What can hang from each mark:
A: S U Y
U: A S
V: Y
K: R
G: N Y
S: H K U
R: K
H: R S

Every row comes from one small tree of marks. The marks that hang from a mark follow it in brackets, in alphabetical order. Every link used is in the known rows. Which tree was each row made from?
Known rows:
A(S(H(R) K U) Y): [-16.0  -0.9  -0.6 -34.8  13.8 -13.1 -40.5   8.1   7.2 -19.4   4.2  -3.7
 -23.9 -12.0  23.7   6.4  20.6   3.4 -16.0  26.4 -10.9  -2.5 -26.8  17.6]
S(H): [ 22.5  -9.5  23.7  29.7  -1.2  14.7  35.2   1.8  15.1  17.5  -7.0 -12.7
  -0.4  16.5  -5.4   3.9 -23.1  -5.2  17.2 -33.5  -8.5  -3.4  23.3 -26.8]
U(A S(K)): [ -1.7   5.2   4.4  32.0 -22.2   0.9   5.7  -1.7 -13.0  19.9   7.6  15.6
  23.5   6.8 -10.7   2.8   4.0  -6.0  10.5  -8.3  18.9   5.0   7.9 -19.8]
H(R S): [ 14.4   6.5   1.2  11.3   3.2   9.3  33.9 -31.5  12.6   2.2   1.3  -6.5
  11.0   3.5  -8.1 -13.4 -44.5  -6.4  -3.2 -12.4   1.6  -4.5  13.6 -16.5]
H(R(K) S(U(A(Y)))): [-25.8  32.4 -19.5 -39.3   2.1 -27.7 -32.9 -17.7  -8.0 -45.2  15.5   1.0
  15.2 -19.8  -7.4 -23.8 -21.6  16.4 -20.4  36.6  -6.0  -5.0 -19.8  55.9]
H(S(K U)): [  1.0  -2.9  10.7   4.1  -8.2 -15.4  -5.7 -22.9  -4.7 -10.8  -7.7 -13.5
   4.0 -12.7 -14.1  -2.2  -2.7  12.8  -9.5   1.4  -4.6 -14.8  -1.8  -5.1]
G(N Y): [ 19.9 -28.5  42.5  75.2   7.0  29.2  67.0  18.5   1.6   5.7 -26.1 -32.0
   1.3  35.5 -12.0  11.1 -62.5 -37.5  40.4 -39.6  10.7  -4.8  37.3 -19.4]
S(H(R) U): [  2.1   1.9   5.3 -10.3  -1.9  -2.7  -5.9  -1.3   8.3  -2.0  -0.8  -8.3
  -5.6  -6.1  -7.5   4.0  -1.1  13.1  -3.2   2.4 -18.1  -4.5   0.1  12.8]
H(R S(K U(A))): [-20.6  26.5 -25.1 -28.1 -18.1 -20.3 -33.2 -23.9 -18.6 -17.3   3.9   1.5
  14.2 -23.7 -12.0 -12.2   9.3  21.6 -24.0  26.1  -0.4  -7.9 -11.4  31.0]
S(H K(R) U): [ -7.3  12.2  -8.6 -31.6 -11.7 -15.0 -30.5   0.5   0.9 -19.8  -8.9  -9.6
 -19.1 -17.3  -5.8   7.0  31.3   9.4 -15.5  12.8 -23.1 -13.0  -5.6  19.5]
R(K): [ 18.9  -4.3  15.5  33.5   0.9  10.7  60.4  -6.2  14.9  15.6  -8.3  -6.1
   7.4  12.5 -20.1  -5.4 -32.7  -7.5  14.1 -34.4  -5.0  -6.0  19.9 -24.0]
A(S(H K(R)) U): [ 11.2 -21.4 -25.3 -15.7   5.7  15.8   2.7  12.3  -5.5  20.4 -13.7  16.9
 -20.7  -7.7  10.8   7.2  52.0  -1.9  -6.7  -4.4   9.4   8.4   0.8 -17.7]
V(Y): [ 21.8 -13.9  45.9  50.2   1.4  21.9  64.4   6.7   3.6  12.0 -11.5 -34.5
  -3.8  35.1  -7.9   4.2 -41.4 -23.7  36.8 -46.2   4.9  -0.7  29.6 -26.0]
H(R(K) S(U(A))): [-22.8  29.5 -34.1 -28.8  -7.3 -17.8 -16.2 -23.7 -15.9 -21.0   9.2   6.3
  19.2 -20.8 -25.6 -16.7  -1.5  22.6 -23.2  27.3  -1.0  -9.0 -14.5  40.6]
A(Y): [ 26.9 -17.2  45.9  46.8   7.9   9.1  47.6   1.9  23.9   7.4  -5.7 -17.1
   7.7  25.8   9.5  -6.8 -66.1 -16.3  34.5 -37.7  -8.7   6.5  28.0 -22.4]
G(Y): [ 25.2 -18.7  43.3  55.6  10.5  18.1  56.1  13.1   3.4  27.4 -20.3 -29.0
  12.0  32.8  -9.6  -0.9 -46.1 -13.1  36.1 -43.3  10.7   2.3  40.1 -30.1]
S(H(R) K U(A(Y))): [-26.6  30.0  -7.0 -47.5 -11.7 -24.9 -60.5   8.3  -4.8 -36.5   8.9  -4.1
  -5.7 -18.9  11.3  -6.1  13.6  19.3 -16.4  32.2 -19.1  -3.4 -16.4  54.4]
U(A): [ 17.4  -7.1  13.9  52.1 -12.3  16.3  49.5   2.0   0.2  36.2  -7.6  -2.8
  26.1  23.5 -12.6  -3.9 -34.8  -1.7  33.6 -40.0   4.2  10.5  33.7 -19.3]
H(R(K) S(U)): [ -9.6  16.8 -15.1 -24.3   3.6 -15.3  -0.7 -30.7   1.1 -24.8   4.6  -2.4
   5.5 -19.2 -23.9 -12.1 -11.8  14.3 -25.1  19.4  -8.2 -15.8 -13.5  20.0]
A(S(U) Y): [ 13.4 -40.4  34.5  41.9  21.4   1.7  23.0  10.7  10.6  18.9  -5.9  -9.6
   2.8  21.6  13.1   7.3 -28.7  -5.7  31.2 -18.1  -0.5  14.6   3.1 -17.6]
H(R S(U)): [  3.7   1.2   0.9  -0.9   1.6  -6.8   5.0 -28.7   2.6  -7.0   0.5  -8.6
  10.6  -8.3 -13.8  -8.1 -24.4  10.2  -8.3   6.2  -5.7  -6.3  -0.1   6.8]

Which tree is each row?
[ 13.4 -32.5  12.8   0.7  15.6  10.6   0.7  20.8   1.0   9.8  -8.5   6.9
 -18.0   2.4  26.0   3.1  19.8  -2.1   7.4 -10.4   9.8  11.9   0.9 -19.3]
A(S(H K) U Y)
[  4.0 -13.5  -6.9  37.1  -5.2  14.9  33.6   5.2  -9.0  42.7  -8.9   7.3
  11.7  15.4   0.3   4.8   8.2  -7.5  18.0 -26.4  16.1  10.4  11.7 -29.9]
U(A(S(K)))
[  8.8 -32.9  10.5  24.4  11.9   8.3  10.8  11.1   1.6  28.5  -7.0  -4.6
  -6.0  11.2  -0.8  19.2  14.1   5.3  14.7 -12.5  -1.6   4.6  -1.4 -20.4]
A(S(H U))
[ -7.0   5.3 -10.7  -5.7  12.6  10.3  -3.4  13.1   4.2   6.0  11.2   7.8
   2.2  13.9  24.8  -3.1 -11.5  -7.8   8.0   3.2   3.3  15.1  -3.5   9.0]
U(A(S(H(R)) Y))
[-12.5  23.8  -0.8  -9.5  -4.8  -4.0 -30.5   7.6   0.3 -16.4  25.8  14.5
  14.3   5.4  12.4  -6.1 -15.2  -5.9   0.2  20.5   5.7   8.4  -7.8  20.1]
U(A(Y) S(H(R)))
[  2.2   2.6  13.2   8.9 -11.7   0.0  -7.5  -0.8   0.7   0.3   7.6   5.6
  -2.8  -0.1  -5.3  12.3  14.7  -8.1  -5.3  -0.5   6.3 -10.0  -2.2 -25.7]
U(S(H K))
[-20.8  34.1 -13.4 -32.7 -14.7 -17.1 -54.4  10.0  -7.1 -33.1  18.5  12.3
   1.1  -7.1  14.0  -2.1  17.3  -9.9 -12.9  31.2   1.5   0.7 -13.1  26.6]
U(A(Y) S(H K(R)))
[  2.2   0.0  -0.4 -30.1  -2.1  -8.1 -41.5  12.3  -3.4 -26.5   7.9  19.2
 -13.0 -14.5  17.7  -0.5  26.6  -5.0 -11.5  22.3   5.5   6.4  -7.6   9.4]
A(U(S(H K(R))) Y)
[ -3.9 -21.3   3.3   1.7   3.3  -2.1 -10.2   7.5  -2.4  13.3  -8.4  -3.8
 -16.5  -3.7   1.5  18.8  38.0   7.4  -1.9  -0.8  -3.5  -4.9 -12.1 -14.8]
A(S(H K U))
[-14.1  -3.2  -5.8 -34.9  11.7 -15.2 -43.9  11.3   5.0 -23.7  -2.2  -5.8
 -27.8  -9.6  23.5   9.4  29.6  -2.4 -10.5  24.5 -14.9  -1.3 -22.6  17.0]
A(S(H K(R) U) Y)
[-19.8  24.9 -27.1 -37.1 -22.9 -17.8 -46.0   6.6 -14.4 -16.4  -4.5  -0.7
  -4.2 -18.6  -7.2   3.7  42.5  18.3 -14.0  20.3 -16.7  -5.4  -6.8  39.2]
S(H K(R) U(A))
[ -2.5   1.6 -29.6   9.5  -6.2  11.5  17.6   3.3  -7.8  28.9  -9.1  11.1
   5.2   7.3   4.0   2.9  20.3 -12.8   6.8 -10.5  10.5  10.5   6.6 -13.0]
U(A(S(K(R))))
[  5.7   7.9   4.1   5.0  -2.7   8.0   1.4  -5.4   9.2   5.0  16.8  11.2
   4.6   4.2  -4.2   6.7  -5.8  -9.7  -3.6   2.3   4.6  -0.8  -1.7 -15.0]
U(S(H(R)))
[ -7.2  22.9 -13.5 -17.9  -0.2   0.1  -2.0  -7.8   7.0 -12.5  20.3  16.9
  -1.2  -7.3 -15.6   0.9   6.5  -7.1 -21.1  16.7   2.2 -11.1 -15.0  -1.7]
U(S(H(R(K))))
[ -7.4  13.9  -7.2 -23.5  -6.7 -17.3 -18.2 -30.8  -1.4 -20.8  -0.4  -7.8
  -1.0 -23.5 -10.2  -7.8  -1.4  13.4 -26.1  18.1  -6.7 -14.7 -10.4  12.0]
H(R S(K U))
[-14.4  14.4 -32.2 -17.3  -4.7  10.3  -7.6   4.6  -7.7  17.7   2.7  12.7
  -4.0  -2.4   7.5   2.4  32.4  -0.5 -11.8   5.9   8.1   2.2  -8.2  -0.2]
U(A(S(H(R) K)))
[ 29.2 -48.4   5.7  33.4  15.4  32.0  40.2  17.5  -2.1  47.4 -12.2  12.1
  -3.6  14.8   4.9   9.9  15.4   0.6  22.9 -32.2  15.8  18.6  16.8 -41.7]
A(S(H) U)
[-14.4  -0.8 -23.7 -26.4  15.1  -1.5  -6.1   0.7   3.1   0.5   3.9   7.3
 -14.8  -9.4  -8.7   7.7  30.2   9.0 -18.3  17.4  -6.6  -6.2 -24.4  10.2]
A(S(H(R(K)) U))
[-24.4  29.1 -10.8 -38.3  -8.7 -29.9 -49.9 -17.6 -10.9 -41.3  10.3  -4.5
   9.3 -22.5   6.8 -18.6  -9.7  16.5 -21.6  35.2  -6.2  -4.8 -17.2  47.6]
H(R S(K U(A(Y))))
[ 23.8 -43.5  20.5  27.4  15.8  14.3  28.3  14.7   2.4  25.1 -12.7   7.2
  -6.1  10.4  23.5  -1.1  -2.8  -7.7  21.0 -24.8  15.7  19.6  11.4 -31.5]
A(S(K) U Y)
[-21.0  36.4 -31.2 -22.6 -11.5  -3.0 -17.8  -0.6  -9.0 -10.8  24.9  25.9
  13.9  -8.1 -17.5  -3.0  16.9   1.9 -19.7  23.6   8.5  -4.3 -15.4  18.1]
U(A S(H(R(K))))
[  7.6 -18.2 -10.4 -25.7  14.4   6.7 -14.3  18.3   1.2  -4.3  -7.7  11.2
 -25.6  -5.5  29.4   0.4  31.2  -7.7  -3.4   5.2   3.3  12.7  -4.2  -2.2]
A(S(H K(R)) U Y)
